Known rows, with every step that occurs
w -> t -> q: -1	8	-60	15	9	-26	13	-19	-36	6	29	27	-21	-5	5	-15	-19	15	27	-5	-6	-6	39	-9	-1	14	-5	-4	13	47	-6	12	-47	20	8	-35	36	-10	28	12	-18	5	-9	-11	-25	65	16	-3	16	19	36	-23	4	-10	-31	1	-37	18	-34
b -> v -> t -> w: -3	31	-24	-32	-14	30	-21	-8	-47	38	-22	37	3	12	-15	-28	16	16	31	1	9	15	-8	-2	12	20	-10	-9	43	26	-46	-4	-6	42	-7	12	31	14	10	19	2	-7	-13	-8	-12	41	52	-40	-19	-12	-8	-43	-1	-27	-84	-10	-66	20	10
v -> t -> g: -36	16	-41	-26	-16	5	-18	-5	-23	32	-17	34	-12	11	-8	-26	-20	11	26	7	-26	36	3	-20	1	9	2	-18	25	60	-18	-12	-34	13	2	1	43	-7	35	40	-9	4	10	4	-12	6	15	-28	-2	22	14	-33	-20	0	-38	-36	-57	23	-2
b -> v -> t: -15	29	-25	-25	-13	22	-20	-2	-44	26	-14	39	16	3	9	-21	-23	27	12	12	12	19	2	-7	-9	14	9	-17	31	23	-15	12	-11	40	-18	29	23	4	13	19	-11	-17	-16	-12	-26	-5	52	-18	-18	1	-2	-34	1	-17	-51	-9	-63	2	27
b -> v -> t -> g -> h -> p: -35	31	-46	-61	-22	62	-1	-8	-47	40	-10	53	-10	15	9	-15	-16	40	41	22	-24	26	-5	-13	-1	8	-3	-16	51	27	-21	-1	-3	22	9	1	40	-16	19	27	-13	-14	43	7	-18	21	14	-9	12	24	21	-72	0	-11	-33	21	-80	19	37
b -> v: 4	9	-22	-6	-22	20	-4	-2	-41	22	-4	45	29	5	1	-8	-17	30	14	2	21	-5	12	-1	-12	26	-2	-11	11	7	-4	9	-7	44	-2	10	9	7	12	-10	-16	-28	-25	-10	-47	13	34	-19	-31	-8	-2	-29	14	-30	-50	-1	-55	7	18
a -> p -> h -> g -> t -> v -> b: -43	12	-70	-11	-43	-14	4	22	-44	26	5	26	23	-11	19	49	12	43	32	39	-1	11	-20	-17	29	-18	-26	-22	28	35	14	9	-25	21	26	61	10	-51	14	-20	24	-21	21	42	-54	73	1	1	25	16	8	-35	19	-10	-38	38	-53	79	1
v -> t: -23	23	-42	-12	4	11	-15	-2	-41	26	-6	31	-1	9	7	-9	-23	13	11	9	-4	24	12	-9	0	8	-2	-10	21	28	-15	-2	-26	26	-10	10	37	-20	25	36	1	6	-13	0	-13	-12	39	-18	-3	17	12	-25	-12	-10	-46	-20	-56	-4	-8
g -> h -> p: -4	18	-62	-19	-1	57	21	1	-48	30	26	52	-5	10	5	10	-11	37	14	13	-18	7	14	-3	-7	11	-30	8	14	-8	-20	4	-20	25	15	-25	29	-28	16	14	-1	-5	13	6	-29	17	0	-1	18	10	28	-38	7	-26	-22	33	-55	0	-3
a -> q -> t -> w -> b -> v: 6	-22	-27	2	-38	-35	-23	-19	-65	18	-4	12	-5	-9	-3	-19	60	49	16	-2	7	-16	12	2	-14	-9	-17	-46	15	11	-44	0	-21	47	7	20	54	27	23	-32	28	-15	-10	-44	-16	53	52	-44	-69	-10	12	-33	26	-32	-48	16	-40	-15	-11
g -> t -> q: -12	9	-57	12	8	-49	1	-16	-37	-2	25	15	-9	-1	-5	-28	-34	32	19	-2	-13	12	10	-6	18	12	-3	-19	19	27	-2	-4	-35	25	22	-24	17	-23	30	4	7	15	-5	-23	-19	67	7	5	27	25	20	-47	6	-19	-37	-8	-39	19	-30
z -> w -> t: 7	22	-49	8	-15	-9	-10	8	-36	32	14	42	18	2	22	-13	-2	-19	4	8	-8	13	39	-12	12	19	-21	29	19	51	-30	4	-34	-3	1	-3	56	-24	24	20	-17	18	-34	10	-7	65	2	-33	8	-5	20	10	-4	-10	-59	18	-48	12	-39
b -> v -> t -> q -> a -> p: -19	12	-42	-21	-12	-8	-21	-31	-51	17	-16	26	-42	-26	19	-13	-36	57	12	-17	0	-7	-3	-5	0	23	16	-41	51	14	-9	42	-38	53	0	-13	19	-13	-12	19	-12	-16	2	1	-23	7	47	-12	-39	23	2	-73	6	-22	-60	-34	-49	4	20
v -> b: 8	0	-39	-2	-15	-3	10	10	-30	31	-8	24	11	-3	6	47	-6	29	-6	3	5	2	-1	-21	-18	3	-18	-3	-11	19	-8	6	-15	53	6	14	11	-9	15	3	-4	-7	-45	-1	-49	23	10	-19	-30	6	9	-12	10	-11	-37	0	-40	9	-7
q -> t -> w -> z: 14	14	-43	-12	-11	9	-33	-31	-54	31	-1	64	-30	10	3	1	23	18	11	15	-2	7	33	-6	-2	-8	-43	-17	16	30	-57	-7	-38	24	22	14	45	11	34	16	-10	38	-37	-8	13	78	21	-62	3	-11	5	-23	-4	-29	-58	7	-38	-1	-31
t -> v -> b: 10	13	-53	-15	-32	-7	15	4	-19	29	-1	14	15	-7	17	49	-4	20	16	9	8	-15	1	-16	-5	4	-28	2	1	27	8	0	-1	48	-2	11	19	-31	11	-6	-22	-51	-37	16	-49	38	14	-15	-1	3	2	-8	19	-10	-33	9	-29	44	0
p -> a -> q: 2	-23	-56	29	3	-20	9	4	-36	6	6	28	-5	-3	15	-19	-7	55	-18	-2	-7	-9	19	6	-8	9	-7	-8	-18	12	-9	17	-26	35	-2	-41	13	-6	33	5	-15	-14	-29	-5	-48	-7	18	-13	-38	-5	-8	-25	3	-20	-53	-22	-26	-26	-31
a -> p: -9	-6	-43	12	-12	-3	0	5	-41	25	-5	35	7	-1	9	21	-2	42	14	0	17	7	42	-2	14	20	-10	-1	7	2	-3	22	-38	29	12	14	34	-8	6	12	9	-12	-15	13	-25	6	19	-23	-14	10	-3	-20	0	-44	-35	-10	-43	2	4
w -> t: -2	9	-58	0	-4	-1	-7	-2	-28	15	22	41	2	0	11	-11	-7	7	9	0	3	0	38	-10	-4	12	-16	9	0	52	-15	3	-43	11	-7	3	36	-17	29	15	-15	4	-28	5	-18	37	15	-15	8	8	26	-4	5	-12	-43	4	-58	14	-27
a -> p -> h -> g: -41	-4	-47	6	-27	25	2	20	-61	33	0	53	19	0	-10	15	5	47	27	23	2	17	7	-2	7	4	-15	-15	17	4	-5	13	-38	12	30	26	28	-11	22	-3	26	1	24	25	-55	6	15	-13	-11	-3	16	-18	-4	-27	-38	12	-54	26	2
a -> p -> h: -23	2	-49	-4	-22	28	9	17	-72	32	16	40	13	7	9	21	19	38	33	24	15	17	23	2	13	16	-5	-8	7	0	-3	33	-23	19	15	23	28	-17	5	-1	23	-1	6	16	-51	19	26	-15	-14	-8	10	-7	-2	-32	-43	2	-44	7	3
q -> a -> p -> h -> g: -35	-5	-52	-4	-33	30	-15	5	-55	28	7	60	-9	-23	-13	17	-11	32	7	9	-21	7	-19	-4	-10	8	-21	-35	14	11	-10	16	-52	13	27	3	10	-39	11	-7	18	8	15	31	-59	-4	14	-16	-32	-4	17	-41	-2	-7	-56	-10	-59	27	-9
t -> g: -12	-5	-38	-13	-28	4	-4	-6	-22	23	-7	43	-3	12	-15	-13	-15	16	24	-4	-22	15	20	-14	-3	22	-19	-11	3	44	-9	-11	-31	11	13	-12	33	2	36	11	-14	-14	-6	4	-33	18	-1	-24	-11	12	12	-29	-8	-13	-41	-25	-48	27	-19
v -> t -> q -> a -> p: -30	7	-62	-12	3	-17	-17	-28	-41	14	-4	23	-55	-27	16	-1	-37	44	7	-15	-17	3	7	-9	-1	13	14	-36	32	20	-12	29	-54	42	11	-25	32	-32	4	35	-1	3	4	9	-12	2	37	-15	-21	33	10	-64	-3	-16	-48	-44	-36	-3	-5
p -> a: 6	-4	-39	18	-2	10	-3	3	-25	11	1	59	5	1	11	-2	-18	28	-25	-3	-9	15	10	5	-3	3	-33	-5	-6	15	-10	19	-24	28	-5	-32	0	-11	32	9	-9	1	-48	14	-42	6	3	-15	-30	-10	-9	-27	1	-22	-53	-19	-36	13	-26
t -> v: -1	22	-52	-9	-23	-3	12	-4	-22	26	12	29	20	0	4	2	-7	8	17	11	3	-13	21	-2	12	20	-27	1	7	13	5	-7	-9	25	-13	-8	31	-34	18	-4	-23	-47	-24	10	-28	19	19	-18	13	2	8	-15	15	-22	-35	-7	-33	37	-9
b -> v -> t -> g -> h -> p -> a: -23	24	-46	-54	-19	63	-7	-8	-44	33	-19	69	-12	16	30	-22	-18	52	18	15	-37	37	-8	-2	1	-10	-18	-11	45	36	-20	16	-3	24	3	-27	22	-28	26	19	-19	-5	24	24	-29	11	5	-5	-7	11	7	-84	0	-6	-53	6	-66	27	30
z -> w -> b -> v -> t -> g: -9	15	0	-34	-52	-18	-37	12	-43	42	-31	25	17	-9	12	-22	21	-4	17	16	-28	39	5	-21	9	7	-1	-24	49	52	-20	-23	-16	4	15	36	59	-7	21	4	-14	1	-5	0	-8	45	10	-30	-36	4	13	-43	-8	-18	-50	6	-40	24	3
g -> t -> q -> a: -8	5	-63	1	-4	-43	-19	-31	-25	-5	32	26	-39	-20	-3	-24	-50	27	-4	-24	-31	-1	-17	-7	6	12	-10	-32	13	31	-8	0	-47	31	17	-42	-1	-44	21	5	-6	18	-19	-18	-25	50	6	2	0	28	22	-64	12	1	-51	-27	-43	18	-40
v -> t -> g -> h: -44	23	-47	-42	-12	48	-9	-6	-35	32	10	38	-27	16	-2	-27	-6	22	15	22	-28	50	-7	-23	-2	10	-1	-2	25	42	-10	-16	-21	12	21	-10	52	-25	34	33	-19	11	15	-5	-11	28	10	-17	27	12	23	-57	-20	-6	-27	-29	-63	11	-2
z -> w -> b -> v -> t -> q -> d: -11	26	-17	2	-20	-40	-14	-13	-50	37	-12	15	9	-15	25	-37	10	15	42	11	-11	19	21	-20	-2	9	3	-35	53	5	-28	-10	-45	26	12	-8	56	-37	9	-5	-9	-7	-6	-18	-27	45	26	1	-28	-7	-1	-48	16	-37	-45	-3	-36	5	7
q -> a -> p -> h -> g -> t: -44	0	-66	-6	-29	1	-26	1	-50	17	19	58	-3	-18	-1	-3	-14	37	-4	9	-27	23	-36	-4	11	4	-22	-40	24	24	-4	12	-59	6	33	26	3	-56	18	-3	35	25	18	24	-41	22	2	-4	-2	10	14	-57	9	-5	-59	0	-76	33	-19
q -> a -> p -> h: -18	1	-54	-9	-31	32	-7	-3	-59	27	21	50	-19	-6	11	19	-3	28	9	2	0	7	-3	-2	-1	21	-11	-31	10	6	-9	37	-41	21	8	4	13	-44	-1	-3	12	2	-18	19	-52	0	20	-17	-33	-7	9	-29	4	-20	-55	-21	-51	2	-16
g -> h -> p -> a: 3	9	-64	-7	2	51	19	3	-44	20	17	72	-6	7	19	10	-12	48	-7	7	-26	19	11	6	-3	-7	-42	6	7	-5	-17	22	-20	24	8	-46	9	-34	26	13	-5	2	-9	22	-40	6	-4	3	3	-2	10	-51	5	-21	-38	22	-48	9	-10

Rows
7	19	-72	-7	-28	-16	12	2	-16	26	13	21	2	-8	31	44	3	-1	13	6	4	-24	16	-20	-4	-1	-24	13	5	69	8	11	-20	31	-9	18	30	-45	16	-3	-30	-38	-42	24	-27	69	13	-14	17	8	22	3	24	5	-37	20	-37	52	-12 => w -> t -> v -> b
-26	4	-71	5	-24	-36	-2	-23	-47	12	20	13	-7	3	26	-13	7	41	20	15	7	-38	17	-2	-10	-5	-16	-20	-6	18	-10	6	-22	36	-15	-10	47	-17	24	-2	-11	-45	2	-24	-11	13	46	-31	-10	17	12	-7	22	-14	-20	0	-30	-1	-12 => a -> q -> t -> v
-7	14	-46	1	-18	3	-26	-33	-53	35	-2	46	-8	9	-7	-12	22	24	18	-7	-8	5	9	-6	5	-1	-39	-16	17	26	-60	3	-25	32	4	-8	43	7	29	10	23	14	-14	-25	1	47	32	-54	-15	-6	5	-17	-1	-27	-60	-4	-54	13	-29 => q -> t -> w
-31	17	-25	-43	-32	17	-26	-4	-35	28	-27	41	-1	14	-6	-34	-24	27	30	4	-8	27	2	-15	0	14	5	-25	38	59	-18	-3	-16	29	-3	15	32	11	23	15	-20	-17	2	0	-20	12	31	-21	-20	9	5	-46	-9	-8	-51	-23	-67	30	25 => b -> v -> t -> g
-30	-9	-69	14	-4	-56	-22	-23	-26	-2	11	36	-31	-38	-11	-12	-50	50	-2	-20	-35	2	-16	-10	12	12	-18	-39	30	25	-10	1	-72	19	42	-25	4	-42	21	13	16	10	21	9	-21	37	-7	-6	5	43	16	-87	8	-16	-49	-12	-53	39	-16 => h -> g -> t -> q -> a -> p
-43	31	-63	-47	-5	50	-1	-5	-42	37	-2	38	-32	16	3	-8	-14	26	34	23	-48	38	3	-17	3	-4	-12	-4	35	35	-22	-10	-23	13	20	-16	56	-35	29	39	-10	5	42	16	-5	9	5	-10	26	32	29	-56	-16	-6	-22	7	-59	22	10 => v -> t -> g -> h -> p
-64	11	-64	-13	-12	18	-7	-16	-62	21	-3	36	-42	-25	-2	-6	-27	42	24	8	-36	18	-26	-12	-7	1	-1	-50	39	21	-15	15	-55	22	32	-15	19	-42	14	19	25	23	44	20	-38	0	31	0	-14	20	22	-63	-15	2	-48	-19	-51	22	-4 => v -> t -> q -> a -> p -> h -> g
-21	12	-80	-34	-16	37	8	-5	-33	26	25	54	-21	10	9	-9	-5	17	39	9	-41	19	30	-20	-1	9	-24	13	17	65	-21	-3	-39	-5	18	-25	58	-39	34	21	-17	7	26	22	-11	56	-13	-13	38	24	48	-45	1	0	-21	32	-67	34	-7 => w -> t -> g -> h -> p
-15	13	-51	9	-8	-20	-20	-4	-27	26	3	46	5	-2	-46	-28	-2	15	15	-4	-30	25	-25	-6	23	7	-42	-11	29	42	-49	-40	-44	16	27	3	19	-8	46	8	27	20	6	-2	-7	74	0	-30	21	8	8	-51	-1	-11	-71	7	-68	55	-36 => h -> g -> t -> w
31	5	-38	-9	-7	20	-6	-9	-39	37	-1	55	-21	3	-26	6	14	4	15	10	0	6	34	-1	7	21	-39	-4	16	17	-37	-20	-26	25	25	2	39	16	29	18	-16	24	-50	11	-6	82	9	-51	6	-24	7	-29	-10	-29	-64	-9	-29	13	-43 => t -> w -> z
-20	16	-63	-2	-30	-40	-7	8	-6	21	1	27	27	-21	0	26	-15	24	7	22	-16	-2	-24	-21	12	-17	-36	-12	15	44	4	-26	-18	34	16	33	2	-50	34	-8	0	-32	-4	17	-37	64	-11	-3	26	25	10	-38	21	4	-38	26	-54	74	-4 => h -> g -> t -> v -> b
4	-19	-68	16	6	-13	19	5	-40	10	-7	35	-6	0	15	-4	-21	61	5	-4	-24	-16	34	9	-9	0	-32	-14	-13	5	-23	19	-29	41	-5	-45	17	-3	29	17	-7	-22	-2	11	-39	-24	13	-9	-44	15	-3	-29	10	-22	-50	9	-29	-17	-21 => h -> p -> a -> q
-16	18	-69	3	-26	1	0	-9	-67	26	34	35	-31	-18	23	-3	1	13	30	-1	-20	5	17	-12	22	19	-3	-3	32	46	-23	39	-50	-10	29	-28	45	-57	-4	4	-1	26	-8	32	-27	80	0	-13	-3	-4	33	-19	-3	-13	-67	10	-37	14	-43 => z -> w -> t -> q -> a -> p -> h
14	33	-63	-1	-33	-29	2	10	-20	41	7	21	25	-8	38	34	11	-14	11	13	-5	-12	19	-29	16	1	-27	32	18	66	-11	-2	-8	16	-1	14	48	-52	10	6	-33	-33	-48	32	-16	92	-4	-28	14	3	15	11	18	-4	-53	35	-33	49	-20 => z -> w -> t -> v -> b
-5	-10	-76	4	12	27	38	7	-49	15	22	39	-12	4	18	-5	-3	71	-11	8	-24	-3	22	9	-15	-4	-25	2	-3	-18	-18	20	-16	37	10	-56	24	-29	29	8	-9	-11	9	1	-38	-3	0	0	-7	4	9	-50	6	-22	-36	18	-34	-23	-12 => g -> h -> p -> a -> q
20	10	-48	-11	-3	-14	-27	-10	-34	21	16	48	-26	5	-22	-8	10	4	14	10	-6	23	26	-5	32	15	-32	-11	27	35	-37	-25	-37	15	32	24	29	-7	33	13	-7	45	-48	-1	13	105	-3	-47	40	-3	4	-47	-4	-27	-73	3	-47	20	-54 => g -> t -> w -> z
-8	23	-60	-12	-37	-19	-6	-20	-37	29	1	29	9	-1	42	38	2	30	11	19	7	-22	-5	-23	-12	-28	-34	-20	-3	34	-13	11	-10	46	-11	18	23	-29	14	-10	-4	-37	-28	-7	-33	34	29	-28	-9	12	13	-5	22	-9	-26	15	-35	39	10 => q -> t -> v -> b
-45	0	-77	-21	-19	10	-1	-24	-63	24	18	26	-33	21	16	-21	5	67	34	19	-41	-8	15	-14	-17	-16	-24	-27	3	22	-35	-3	-30	16	30	-34	65	-16	36	19	-1	-6	51	-26	-8	16	14	-25	-1	40	38	-40	4	-9	-5	22	-58	-18	-1 => a -> q -> t -> g -> h -> p
-51	17	-71	-7	-36	-13	-8	15	-54	23	17	37	26	-6	9	8	10	27	39	31	-5	11	-7	-2	41	6	-24	-18	37	21	17	1	-31	-5	18	46	15	-55	19	-15	25	-16	36	38	-34	57	9	-1	39	16	11	-43	12	-17	-41	32	-58	70	1 => a -> p -> h -> g -> t -> v
-32	22	-50	-36	-20	30	-12	-19	-78	19	3	28	-34	-11	23	-10	-18	51	31	9	2	6	-15	-3	-2	16	23	-45	43	14	-3	52	-21	43	7	-2	13	-27	-13	-1	1	-2	16	9	-40	17	51	-1	-35	7	13	-64	6	-10	-62	-15	-51	1	22 => b -> v -> t -> q -> a -> p -> h
-33	18	-53	-1	-18	14	-17	1	-57	31	14	49	8	11	-45	-28	19	8	32	15	-29	33	-29	-5	31	4	-40	-13	34	38	-41	-29	-29	4	31	16	20	-19	46	-2	44	37	20	2	-30	86	3	-18	23	-14	15	-32	-4	-7	-76	21	-74	56	-41 => p -> h -> g -> t -> w
-40	0	-77	-1	-16	5	5	-14	-54	6	30	44	-36	-29	-6	4	-21	33	27	-10	-29	-5	-1	-12	-7	9	-13	-30	26	48	-10	29	-65	1	29	-27	20	-39	19	-1	14	18	25	27	-46	50	3	2	0	12	42	-46	3	5	-48	5	-58	36	-22 => w -> t -> q -> a -> p -> h -> g
-9	-6	-79	11	-30	-37	0	-9	-34	15	-3	20	-10	-7	57	25	12	65	-15	16	-3	-30	-4	-11	-21	-36	-29	-27	-21	30	-13	29	-8	55	-15	-13	15	-29	24	-13	-14	-45	-37	-8	-41	17	25	-25	-41	9	-7	-18	30	-4	-38	10	-18	17	-6 => p -> a -> q -> t -> v -> b
-11	14	-45	-13	-16	30	-23	3	-55	25	18	65	-12	5	-41	-22	22	5	29	37	-21	33	-8	-1	26	0	-44	-23	33	33	-38	-37	-38	0	48	36	20	-13	48	1	16	57	-3	19	-15	116	-11	-21	42	-18	21	-49	-7	-2	-70	29	-56	50	-51 => p -> h -> g -> t -> w -> z
10	1	-56	0	-1	12	8	6	-40	21	-12	65	10	1	14	10	-29	34	0	-11	-29	4	24	8	-1	-3	-45	-9	2	12	-23	19	-28	32	-10	-38	12	-17	27	16	3	-5	-19	26	-34	-25	3	-12	-29	2	2	-31	3	-25	-54	14	-39	17	-9 => h -> p -> a
-4	-9	-59	5	-7	-26	-2	-22	-44	10	13	32	-40	-25	0	8	-34	49	5	-24	-10	-14	11	-5	-5	26	-7	-26	12	7	-4	30	-52	39	23	-42	16	-25	-1	10	-11	-11	-9	9	-33	18	14	-14	-23	20	7	-56	5	-28	-42	-36	-26	5	-14 => t -> q -> a -> p
-24	8	-38	-22	-22	42	12	-2	-32	27	24	47	-12	16	-16	-15	-1	25	13	14	-18	27	7	-15	-6	20	-17	3	10	31	0	-14	-17	7	33	-22	40	-29	33	10	-19	2	4	-2	-32	47	-12	-14	16	5	24	-47	-9	-12	-19	-22	-54	20	-6 => t -> g -> h
-12	25	-9	-49	-47	28	-21	10	-46	43	-5	33	7	1	9	-29	35	7	8	29	-29	58	-3	-22	6	5	5	-4	60	30	-10	-22	2	0	30	34	63	-31	21	-1	-18	7	3	-7	-12	71	0	-17	-9	-5	26	-63	-8	-20	-31	11	-49	13	10 => z -> w -> b -> v -> t -> g -> h
-14	-15	-77	34	3	-18	15	-6	-33	19	-1	39	-7	-4	19	-15	-12	57	25	-11	-24	-25	44	0	-20	0	-37	-29	-14	-5	-34	14	-66	42	-8	-67	23	-37	24	10	-6	-33	4	19	-48	-48	13	-11	-45	7	-21	-36	25	-35	-55	-8	-43	-18	-17 => h -> p -> a -> q -> d
20	27	-24	-45	-11	37	-33	-11	-49	35	-24	57	-21	5	-7	-17	13	12	22	18	16	17	23	-6	4	14	-10	-19	47	34	-43	-10	-6	42	6	36	34	19	18	27	-24	17	-35	6	3	68	38	-52	5	-17	-5	-51	-7	-25	-86	-5	-52	9	1 => b -> v -> t -> w -> z
4	20	-10	-14	-17	-33	-13	3	-57	28	-20	10	11	-19	21	-19	7	12	19	10	-12	25	16	-10	10	5	10	-17	57	18	-18	-5	-5	28	13	13	47	-10	12	-3	-7	1	-7	-20	-13	56	30	-6	-25	-2	20	-41	-3	-25	-41	10	-24	9	-5 => z -> w -> b -> v -> t -> q
36	4	-2	-9	-43	-12	-14	19	-45	32	-6	34	46	-12	11	-1	26	8	0	15	5	18	23	-6	5	20	-20	-4	27	4	-14	-8	-4	18	13	34	37	-7	8	-23	-9	-9	-37	-7	-34	53	15	-19	-52	-17	13	-20	13	-37	-48	25	-33	4	-7 => z -> w -> b -> v
-22	-9	-83	21	11	15	27	-4	-44	24	25	45	-14	4	23	-22	5	72	17	-1	-22	-8	32	-2	-19	-4	-34	-11	-6	-28	-26	16	-55	37	16	-74	20	-61	22	2	-13	-21	12	5	-50	-24	-4	8	-12	0	-11	-51	26	-27	-36	-5	-46	-28	-9 => g -> h -> p -> a -> q -> d
